Each row was made from one small tree. The marks that hang from a mark follow it in brackets, in alphabetical order. Every link used is in the known rows. Write each row's tree.
Known rows:
W(H(A M(J) R)): [ 1.26  0.95  1.18  1.89  0.54 -0.10 -3.50 -1.62  0.80 -1.91 -0.80 -0.73
  2.90  1.04  0.76 -1.79  2.69 -0.83  0.99 -3.85  0.27  1.69 -1.25 -3.07]
H(M Q R): [ 1.03  0.10 -0.74  1.50  0.40  0.44 -2.71 -0.93  1.54 -1.49 -1.11  1.17
  1.33  0.51  1.43 -1.56  2.00 -1.06 -0.14 -2.10  0.11  2.12 -1.08 -1.17]
W(H(A G(J) Q R)): [ 1.87  0.36  0.31  2.78 -0.22  0.00 -3.83 -1.50  1.30 -4.47 -1.44 -0.02
  1.74  1.21  1.82 -0.73  4.86  0.09  0.08 -3.19 -1.42  2.62 -0.88 -3.19]
G(H(A Q(N) R(J))): [ 0.63 -0.77 -0.87  2.05  1.75 -0.44 -3.30 -2.47  0.91 -2.76 -0.42  0.47
  1.10  1.60 -0.08 -2.89  3.03  0.28  0.62 -2.76 -1.09  2.15  0.48 -3.22]
H(G M): [ 0.71  0.96  0.15  0.48  0.49  1.36 -0.72 -0.40  0.45  0.44 -0.30 -0.39
  1.04  0.36  1.04  0.55  2.67 -0.21  1.34 -2.01 -0.75  1.55 -2.27 -0.37]
R(H): [ 0.53  0.25 -0.56  0.12  1.31  1.49 -1.41 -0.50  0.68  0.26 -0.26  0.54
  0.16 -0.45 -1.74 -0.19  2.50  0.76  1.24 -1.13  0.38  0.02 -0.02  0.82]
W(H(G M Q(N))): [ 0.99  1.15 -0.58  2.16  1.51  0.99 -1.89 -1.48  0.99 -2.07 -1.42  0.24
  0.74 -0.60  3.44 -0.15  0.53 -1.87 -0.49 -2.38 -0.80  1.82 -2.40 -3.04]
H(M R): [ 0.49  0.36 -0.49  0.85  0.40  0.82 -2.22 -0.54  0.88 -0.34 -0.50  0.41
  1.40  0.46  0.58 -0.37  2.04 -0.85  0.96 -2.33  0.09  1.39 -1.51 -0.33]
W(H(M Q)): [ 1.00  1.06  0.00  1.27  0.63  0.74 -2.44 -0.76  0.98 -1.32 -1.52  0.44
  0.12 -0.61  2.35 -1.10  0.84 -0.35 -1.19 -2.39 -0.10  1.29 -1.16 -2.17]
H(M(J(R))): [ 0.56 -0.26  1.62 -0.03  0.03  0.59 -1.55 -1.64  0.21 -0.43  0.02  0.67
  1.77  0.96 -1.34 -0.55  1.45  0.55  2.57 -1.36  0.93  0.74 -0.47 -0.71]
R(J): [ 0.27 -0.19  0.45  0.56  0.45  1.14 -1.06 -0.82 -0.47  0.59  0.93 -0.61
  0.88  0.68 -0.50 -0.43  2.44  1.97  1.63 -1.33  0.45  1.36  0.85  0.12]
R(H(A G Q(N)) J): [ 1.02  0.29 -0.71  2.39  2.39  1.35 -1.00 -1.90  0.28 -2.89  0.15  0.26
  2.01  1.16 -0.75 -0.93  3.31  0.01  1.13 -1.47 -0.20  2.48 -0.19 -2.47]
H(M): [ 0.25  0.63 -0.13 -0.12  0.58  1.16 -1.60 -0.39  0.04  0.82 -0.28 -0.17
  0.35  0.38  0.45  0.12  1.77  0.12  1.00 -2.15  0.08  0.86 -1.38  0.08]
A(J): [-0.08  1.06  0.51 -0.33  0.29  0.98 -1.92 -1.74 -0.95  0.19 -0.58  0.32
  0.00  0.21 -0.73  0.88  1.84  1.73  2.19 -1.75  0.14  0.55 -0.91  0.52]
M(H(A Q(N) R) J(G)): [ 1.30  0.18 -0.18  1.30  0.91 -0.61 -3.18 -3.96  2.95 -2.91 -1.09  0.10
  3.49  2.02  1.34 -2.58  2.76 -1.02  0.11 -1.68 -0.22  1.95  1.16 -3.61]
R(J(G(H(A M Q)))): [ 0.37 -0.42 -0.16  0.86  0.60  0.45 -2.13 -1.87  1.52 -0.81 -0.81 -1.11
  1.08  1.63  1.63 -2.90  4.19  2.31  0.39 -2.54 -1.68  1.55 -0.27 -3.68]
W(H(A G Q R(J))): [ 1.58  0.67  0.28  3.80  0.72  0.05 -2.31 -1.44  1.73 -4.11 -0.48  0.23
  2.74  1.52  1.91 -1.71  3.64  0.65 -0.60 -2.95 -0.47  3.35 -0.52 -4.15]
H(A): [ 0.38  0.44  0.31 -0.02  0.92 -0.16 -1.65 -0.84 -0.18 -0.07  0.26 -0.13
  0.68  2.24 -1.12  0.16  3.16  1.09  0.45 -1.81 -0.10  1.29 -0.87 -0.17]
H(A M Q(N) R): [ 0.60  0.17 -1.38  1.62  1.57 -0.12 -2.89 -1.69  0.92 -2.83 -1.01  1.31
  1.66  2.01  1.05 -0.97  1.54 -1.89 -0.41 -2.55 -0.35  2.50 -1.56 -2.53]
G(J(R(H))): [ 0.51 -0.69  0.39 -0.08  0.11  2.08 -2.14 -1.34  0.21 -1.51  0.00  1.18
  0.46  0.14 -3.45  0.58  3.09  2.12  3.01 -0.59  0.21 -0.20  0.92  0.08]
W(H(A(J) G Q R)): [ 1.46  1.84  0.28  2.88  0.54 -0.01 -3.36 -2.20  1.30 -4.56 -1.70  1.08
  1.72  0.88  1.72 -0.43  3.24  0.55  0.24 -3.10 -0.87  2.86 -2.10 -3.66]
A(J(R(H))): [ 0.01  0.76  0.29  0.07  0.72  2.10 -1.45 -2.11  0.14 -1.41 -0.24  2.40
  0.35 -0.01 -3.54  1.04  1.12  2.31  3.17 -0.50  0.89  0.04 -0.39 -0.44]

Which tree is each row?
[ 0.60 -0.55  0.93 -0.11 -0.07  0.15 -3.44 -1.77  0.20 -2.69 -1.49  0.64
  0.38  1.61 -1.30 -1.42  4.34  1.74  1.54 -2.53 -1.79  0.97 -0.73 -2.85] : G(H(A M Q) J(R))
[ 0.71  1.22  0.03  1.38  0.41  0.29 -3.46 -1.95  0.07 -2.64 -1.66  1.26
  1.96  1.91  0.24 -0.84  2.95 -0.09  0.96 -2.92 -0.31  2.41 -2.05 -2.67] : H(A(J) M Q R)
[-0.07  0.82  1.04 -0.25  0.29  0.38 -1.59 -2.23 -0.75 -1.74 -0.31  1.47
  1.02  2.38 -3.10  1.16  1.89  2.76  1.99 -1.13  0.29  1.36 -1.45 -1.23] : H(A(J(R)))
[ 1.22  1.43  1.88 -0.45  0.70 -0.26 -2.43 -1.97  0.46 -0.49  0.08 -0.96
  2.78  2.03 -1.51 -1.46  3.81  0.33  1.52 -2.19  0.40  0.79  0.68 -1.26] : M(H(A) J)
[ 1.26  1.13 -0.15  0.84  1.57  1.11 -0.93 -0.79  0.80 -1.19  0.13 -0.22
  1.63  1.20 -1.87  0.42  4.00  0.68  1.40 -1.49 -0.68  1.39 -1.39 -0.65] : R(H(A G))
[ 0.91 -0.19 -0.46  1.80  0.85 -0.48 -2.67 -3.01  2.14 -2.35 -1.17 -0.03
  3.08  2.20  2.12 -2.17  2.48 -1.34  0.60 -2.05 -0.07  2.41 -0.64 -3.44] : H(A M(J(G)) Q(N) R)
[ 0.62  1.28 -0.25  2.35  0.10  0.63 -3.70 -2.54  1.94 -3.41 -2.06  0.75
  1.87  0.99  2.93 -1.23  1.96  0.95 -0.31 -2.86 -0.73  1.91 -2.26 -4.85] : W(H(A(J(G)) M Q R))
[ 1.03 -0.86 -1.28  1.10  0.43 -0.80 -3.18 -2.27  3.50 -2.00 -1.74  0.51
  0.51  1.53  1.39 -2.70  4.14  1.45 -0.70 -2.07 -1.95  1.64 -0.35 -2.79] : J(G(H(A Q R)))
[ 0.08  2.40  0.80  0.61  0.67  1.10 -2.69 -1.46 -1.24 -1.20 -1.06 -0.42
  0.88  0.76  0.45  0.34  1.54  0.86  1.18 -3.32 -0.11  0.87 -2.45 -2.56] : W(H(A(J) M))
[ 0.70  0.30 -0.58  1.45 -0.22 -0.14 -2.96 -3.11  1.67 -2.76 -1.75  1.07
  1.66  2.10  1.06 -1.02  2.98  1.69  0.23 -1.51 -0.59  2.29 -0.81 -2.48] : H(A(J(G)) Q R)
[ 0.22 -0.77  1.09 -0.91 -0.21  0.20 -3.04 -2.04  0.05 -1.74 -0.25  0.27
 -0.08  1.79 -3.05 -0.48  4.61  2.75  2.48 -2.16 -1.47  0.21 -0.01 -1.54] : G(H(A) J(R))
[ 1.48  1.37  0.11  1.89  0.54  0.92 -1.88 -0.64  1.46 -1.61 -1.52  0.19
  0.62 -0.64  3.23 -0.38  1.77 -0.68 -0.84 -2.45 -0.98  1.91 -2.36 -2.63] : W(H(G M Q))
[-0.15 -0.25 -1.24  0.82  1.13  1.68 -1.48 -3.67  1.65 -2.72 -1.49  2.67
  0.39 -0.32 -1.11  0.28  0.08  1.74  2.08  0.43  0.24  0.53 -0.22 -2.27] : A(J(G R(H(Q(N)))))
[ 0.03  1.18  0.46  1.36  1.33  0.15 -2.86 -3.31  0.16 -4.25 -1.23  2.42
  0.41  1.31 -0.69  0.30 -0.38  1.21  0.13 -1.63  0.29  1.68 -1.21 -3.75] : W(H(A(J(R)) Q(N)))
[ 1.04 -0.06 -0.35  2.50  0.89 -0.35 -3.57 -3.00  2.61 -3.32 -1.81  0.03
  2.95  1.48  3.39 -2.57  1.50 -1.14 -0.25 -2.82 -0.15  1.96 -0.94 -4.79] : W(H(A M(J(G)) Q(N) R))
[ 1.46  0.69  0.34  0.84 -0.54  1.26 -2.74 -1.86  1.16 -1.77 -0.19 -0.42
  2.36  0.34  0.33  0.04  5.01 -0.01  2.37 -2.61 -1.09  1.18  0.17 -1.29] : M(H(G(J) R))
[ 0.72  1.48  0.29  1.38  0.42  0.31 -2.20 -2.04  0.09 -2.40 -0.73  0.37
  2.39  1.94 -0.53  0.80  3.69  0.76  2.35 -2.72 -0.80  2.47 -2.44 -1.39] : H(A(J) G R)
[ 0.40 -1.07 -1.49  0.99  1.67  0.72 -1.20 -3.01  2.70 -2.98 -0.66  2.30
  1.01  1.78 -1.32 -0.53  1.05  1.22 -0.02  0.40 -0.19  1.28 -0.32 -2.66] : J(G R(H(A Q(N))))
[ 1.43  0.91  0.79  0.88 -0.14  0.75 -3.04 -1.82  0.97 -2.58 -0.10 -0.89
  3.06  1.90 -0.36 -0.22  5.92  0.26  1.91 -2.86 -1.32  1.72 -0.06 -2.24] : M(H(A G(J) R))
[ 0.82 -0.49 -1.06  1.19  0.44 -0.43 -3.14 -1.95  3.13 -1.60 -1.73  0.31
  1.14  1.49  2.04 -3.03  3.79  0.49 -0.45 -2.65 -2.11  1.64 -1.51 -3.55] : J(G(H(A M Q R)))
[ 0.72 -1.21 -0.89  2.14 -0.23  0.54 -1.89 -1.91  2.78 -1.65 -0.42  0.40
  1.87  1.00  1.94 -1.94  3.13  1.64  0.14 -0.99  0.07  2.52  1.30 -2.10] : H(Q R(J(G)))
[ 0.83  0.52 -0.21  1.66  0.75 -0.18 -3.30 -1.06  1.43 -2.18 -0.31  0.39
  1.34  1.26  0.33 -0.80  2.27  0.36 -0.58 -2.99  0.01  1.56 -1.05 -2.18] : W(H(A R))
[ 1.27  0.46  1.37  1.84 -0.08  0.86 -2.77 -1.59  0.77 -4.53 -1.19  0.54
  1.86  1.81  0.85 -0.02  3.49  0.92  0.45 -2.57 -0.98  2.06 -1.94 -4.04] : W(H(A G(J(R)) M Q))
[ 0.99 -0.79 -0.13  0.86 -0.30  0.46 -4.32 -1.24  0.99 -1.79 -1.98 -0.02
  0.32 -0.49  0.97 -2.24  4.77 -0.02  1.86 -3.35 -1.92  0.83 -0.28 -1.63] : G(H(M Q R) J)
[ 1.30  0.65 -0.23  2.11  0.30  0.63 -2.13 -0.94  2.21 -1.81 -0.45  0.22
  1.38 -0.31  1.81  0.04  1.98 -0.30  0.17 -2.70 -0.52  1.76 -1.54 -1.75] : W(H(G R))
